Every row comes from one small tree of marks. Brackets hold a mark, then the marks that hang from it, in alphabetical order. Every link used is in the known rows. Which tree was each row made from?
Known rows
{S N {R Q W}}: [-0.86 -0.15  5.48 -0.42  5.30  1.88  1.41 -2.44  2.62  2.34 -0.46 -2.80
 -0.96  4.66 -3.49  5.07 -0.08 -1.34  1.43 -2.25  2.21 -2.31]
{F P}: [-2.57 -0.44  0.05 -0.63  1.88 -0.45  0.59 -1.46  6.13  1.66 -1.92 -2.31
 -1.96 -0.25 -2.26  1.28 -0.88 -0.69  2.24  0.86 -0.91 -0.21]
{V {R {D {P F}} Q}}: [-1.91 -1.15  0.10  0.48  5.35  0.24  2.39 -1.59  0.76  0.94 -0.89 -1.66
 -0.10  0.29 -2.34  5.44 -0.39 -2.95  1.20 -0.05  0.10 -0.12]
{A P}: [-2.03  1.55 -0.29 -0.46  1.40 -0.19 -0.60 -1.79  4.79  2.24 -0.93 -3.35
 -2.49 -2.24 -0.83  3.80  0.81 -2.12  2.64  0.76  1.44 -0.96]
{S R}: [-0.38  0.77  2.17 -0.62  1.82  0.56  1.11 -2.55  3.70  2.42 -2.27 -3.69
 -2.78  1.29 -3.05  4.45 -0.75 -0.89  1.57 -1.69  1.33 -1.85]
{S N {R D Q W}}: [-0.93 -1.44  5.75 -0.51  5.76  1.67  1.35 -2.20  0.67  2.02  0.00 -2.22
 -0.37  4.05 -3.37  4.64  1.30 -1.23  0.98 -3.89  2.68 -1.37]
{R {D {P F}} Q W}: [-2.12 -3.08  1.22 -0.68  5.14  0.15  0.90 -1.23  0.91  0.28  0.88 -3.19
  1.27  0.46 -2.65  4.15  2.17 -2.34  2.01 -0.18  0.17  2.13]
{R {D P} Q W}: [-2.33 -3.43  1.07 -0.52  5.71  0.56  0.21 -1.74  1.43  0.40  0.73 -3.12
  1.06  0.57 -3.18  4.81  1.65 -3.12  1.85 -1.80  0.56  1.25]
{S N {R D W}}: [-0.68 -0.99  5.48 -1.72  4.04  0.89  0.97 -1.92  0.97  1.65 -0.96 -2.33
 -0.96  3.56 -3.16  3.64  1.36 -0.82  1.01 -3.85  1.94 -1.01]
{F {P {D {R Q}}}}: [-2.67  0.85 -0.99 -0.43  1.32 -0.61  0.83 -1.01  5.18  1.51 -0.54 -2.17
 -1.09  0.58 -2.34  0.66 -0.29  0.34  2.04  2.60 -1.72  0.46]
{N {S {R {D P} Q W}}}: [-1.09 -1.55  6.19 -1.05  4.75  1.15  1.91 -2.34  2.00  1.11 -0.11 -2.16
 -1.29  2.64 -2.74  4.48  0.46 -1.91  1.67 -2.22  0.46 -2.16]
{S N {R Q}}: [-1.19  0.35  5.63  0.59  4.40  1.61  1.60 -2.53  3.84  3.50 -1.63 -2.17
 -2.03  3.77 -3.33  4.36 -1.15 -0.67  1.10 -1.79  2.60 -3.46]
{A Y}: [-2.34  0.62  0.19 -1.41 -0.02  0.18 -1.07 -2.44  4.01  3.23 -2.53 -4.16
 -3.24 -0.14 -1.00  2.48  0.01 -1.31  1.67 -0.07  0.51 -0.92]
{R Q}: [-1.96 -0.41  1.28  1.13  4.39  1.11  0.50 -2.78  3.64  2.85 -1.36 -3.46
 -1.58 -0.07 -2.19  4.60 -0.68 -1.99  1.83 -1.53  1.18 -0.93]
{S N {R {D P} Q W}}: [-1.51 -2.09  5.36 -0.78  5.42  1.26  1.39 -1.66  1.97  1.66  0.08 -1.96
  0.09  4.29 -4.11  4.51  0.79 -1.45  1.19 -2.01  2.07 -1.72]
{Y {A {P {D R} F}}}: [-0.99  4.00 -2.35 -0.91 -2.68 -1.16 -0.37 -0.75  3.39  1.81 -0.12 -2.79
 -2.56 -3.25  0.66  1.81  1.52  0.32  2.48  3.32  0.24  0.52]
{A {P D F} Y}: [-1.60  2.98 -1.32 -1.94 -2.74 -1.34 -0.45 -1.20  1.35  2.81 -0.63 -3.96
 -2.53 -1.98  1.66  0.97  2.86 -0.20  2.84  5.48  0.40  1.19]
{S N {R W}}: [-0.66  0.34  5.22 -1.60  3.47  1.15  1.03 -2.21  2.98  1.95 -1.51 -2.84
 -1.57  4.20 -3.29  4.17  0.07 -0.86  1.29 -2.25  1.40 -1.85]
{A {P D F}}: [-0.96  2.44 -0.51 -0.88 -0.44 -1.41  0.64 -1.22  1.46  1.81 -0.71 -3.29
 -1.67 -2.53  0.56  1.88  2.31 -0.19  2.95  4.09  0.15  1.79]
{D {P F}}: [-2.28 -0.26  0.64 -0.91  1.00 -1.11  1.03 -1.06  5.53  1.44 -2.37 -2.89
 -1.42 -0.43 -2.43  2.47 -0.77 -0.62  2.11  3.48 -1.26  0.05]

Which tree is each row?
[-0.98  2.73 -1.33 -0.41 -1.27 -0.64 -0.40 -1.29  3.96  2.21 -0.81 -2.93
 -3.03 -3.67  0.58  2.76  0.91 -0.70  2.71  1.86  1.22 -0.27] => {Y {A {P F}}}
[-1.26 -1.74  5.55 -0.91  4.97  0.91  2.05 -1.28  1.67  1.50  0.22 -1.91
  0.27  4.14 -3.69  4.00  1.10 -0.79  1.28 -0.80  1.80 -1.03] => {S N {R {D {P F}} Q W}}
[-2.50  0.54 -1.13 -1.02  1.87 -0.42  0.66 -0.98  4.44  0.76  0.22 -2.63
 -0.46  1.16 -2.37  1.11  0.48 -0.18  2.29  2.27 -1.93  1.26] => {F {P {D {R Q W}}}}
[-1.08  2.11 -0.17 -1.10  1.31 -0.59  1.31 -1.02  1.18  0.96  0.21 -3.92
 -0.04  0.98 -1.24  2.24  1.80  0.45  1.99  2.80 -1.49  2.86] => {P {D {R Q W}} F}
[-0.46  3.02 -1.82 -0.61 -2.18 -1.10 -0.15 -1.26  1.75  1.89 -0.77 -2.80
 -2.60 -3.79  1.10  1.92  1.74  0.08  2.77  2.98  0.66  1.06] => {Y {A {P D F}}}
[-2.13 -1.87  1.15 -1.00  1.77 -1.11  0.78 -1.03  2.81  1.30 -1.83 -2.40
 -0.81 -1.24 -2.24  2.10  0.94 -0.72  1.58  0.41 -0.26  1.04] => {R {D {P F}}}
[-1.25 -1.32  0.22 -0.15  7.11  1.26  1.54 -2.47 -1.37  0.20  0.00 -2.72
  0.38  1.02 -2.19  6.81  0.87 -4.16  1.20 -3.61  0.54  0.79] => {V {R D Q W}}
[-2.51 -2.32  1.41  0.55  4.04 -0.14  1.24 -1.26  2.41  1.81 -0.49 -2.38
 -0.07 -0.58 -2.43  3.26  0.76 -1.32  1.68  0.31  0.62  0.55] => {R {D {P F}} Q}
[-0.77  2.60 -1.92 -0.44 -1.60 -0.67 -0.84 -1.77  2.28  1.92 -0.98 -2.76
 -2.75 -3.67  0.48  2.53  1.26 -0.70  2.59  1.41  0.95  0.14] => {Y {A {P D}}}
[-1.42  3.37 -2.35  0.05 -1.01 -0.23 -0.88 -1.40  3.64  2.17  0.45 -2.80
 -2.48 -2.88 -0.17  3.02  0.97 -0.75  2.51  1.65  1.15 -0.60] => {Y {A {P {D {R Q}}}}}
[-0.40  0.37  6.04 -1.71  3.23  0.96  1.56 -2.82  2.78  1.36 -1.39 -2.97
 -2.65  2.53 -2.06  4.20 -0.08 -1.39  1.71 -2.32 -0.03 -2.29] => {N {S {R W}}}
[-2.24  3.63 -1.98 -2.11 -1.52 -0.68 -0.68 -0.76  2.40  2.24  1.52 -4.45
 -1.51 -0.52  0.75  1.86  3.28 -0.54  2.74  5.38  0.22  1.12] => {A {P {D {R Q W}} F} Y}
[-3.96  0.69 -0.47 -0.03  2.56  0.32  0.03 -0.88  9.09  1.96 -0.33 -2.92
 -1.05  1.09 -4.33  4.10 -1.86 -1.57  1.53  1.89 -0.68 -2.50] => {D P {R Q}}
[-3.31  1.69 -0.50 -1.48  0.09 -1.08  0.58 -0.08  8.78  1.43 -1.15 -2.95
 -1.40  0.47 -3.43  2.32 -1.20 -0.21  1.63  3.94 -1.85 -1.04] => {D {P F} R}
[-0.77  0.36  6.33  0.09  3.93  1.40  2.10 -3.02  3.54  2.65 -1.47 -2.41
 -3.00  2.23 -2.09  4.31 -1.16 -1.12  1.60 -2.04  0.96 -3.48] => {N {S {R Q}}}
[-1.20  2.97 -0.30 -1.25 -0.82 -1.41  1.27 -0.91  2.41  1.64 -1.47 -3.36
 -1.35 -0.23 -0.96  0.99  1.04  1.55  1.70  3.14 -1.77  2.06] => {P {D R} F}
[-1.59  1.50 -0.47 -0.78  2.28  0.11  0.17 -1.84  1.98  1.10  0.04 -3.80
 -0.34  1.08 -2.13  3.38  1.15 -0.68  1.80  0.31 -0.95  1.36] => {P {D {R Q W}}}
[-0.76 -0.62  6.56 -0.02  4.30  1.26  2.07 -2.85  1.92  2.47 -0.99 -2.00
 -2.57  1.77 -2.03  4.00 -0.09 -1.17  1.29 -3.35  1.34 -2.80] => {N {S {R D Q}}}
[-2.67  3.77 -2.21 -2.07 -2.52 -0.78 -1.62 -1.21  4.09  2.89  0.04 -3.95
 -2.85 -1.28  0.26  1.72  2.07 -0.61  2.39  3.78  0.47 -0.52] => {A {P {D R}} Y}
[-3.54  1.25 -0.26 -0.24  1.82 -0.29  0.94 -0.26  8.38  1.81 -0.14 -2.97
 -0.82  1.02 -3.62  3.21 -1.33 -0.66  1.75  3.89 -1.12 -1.35] => {D {P F} {R Q}}
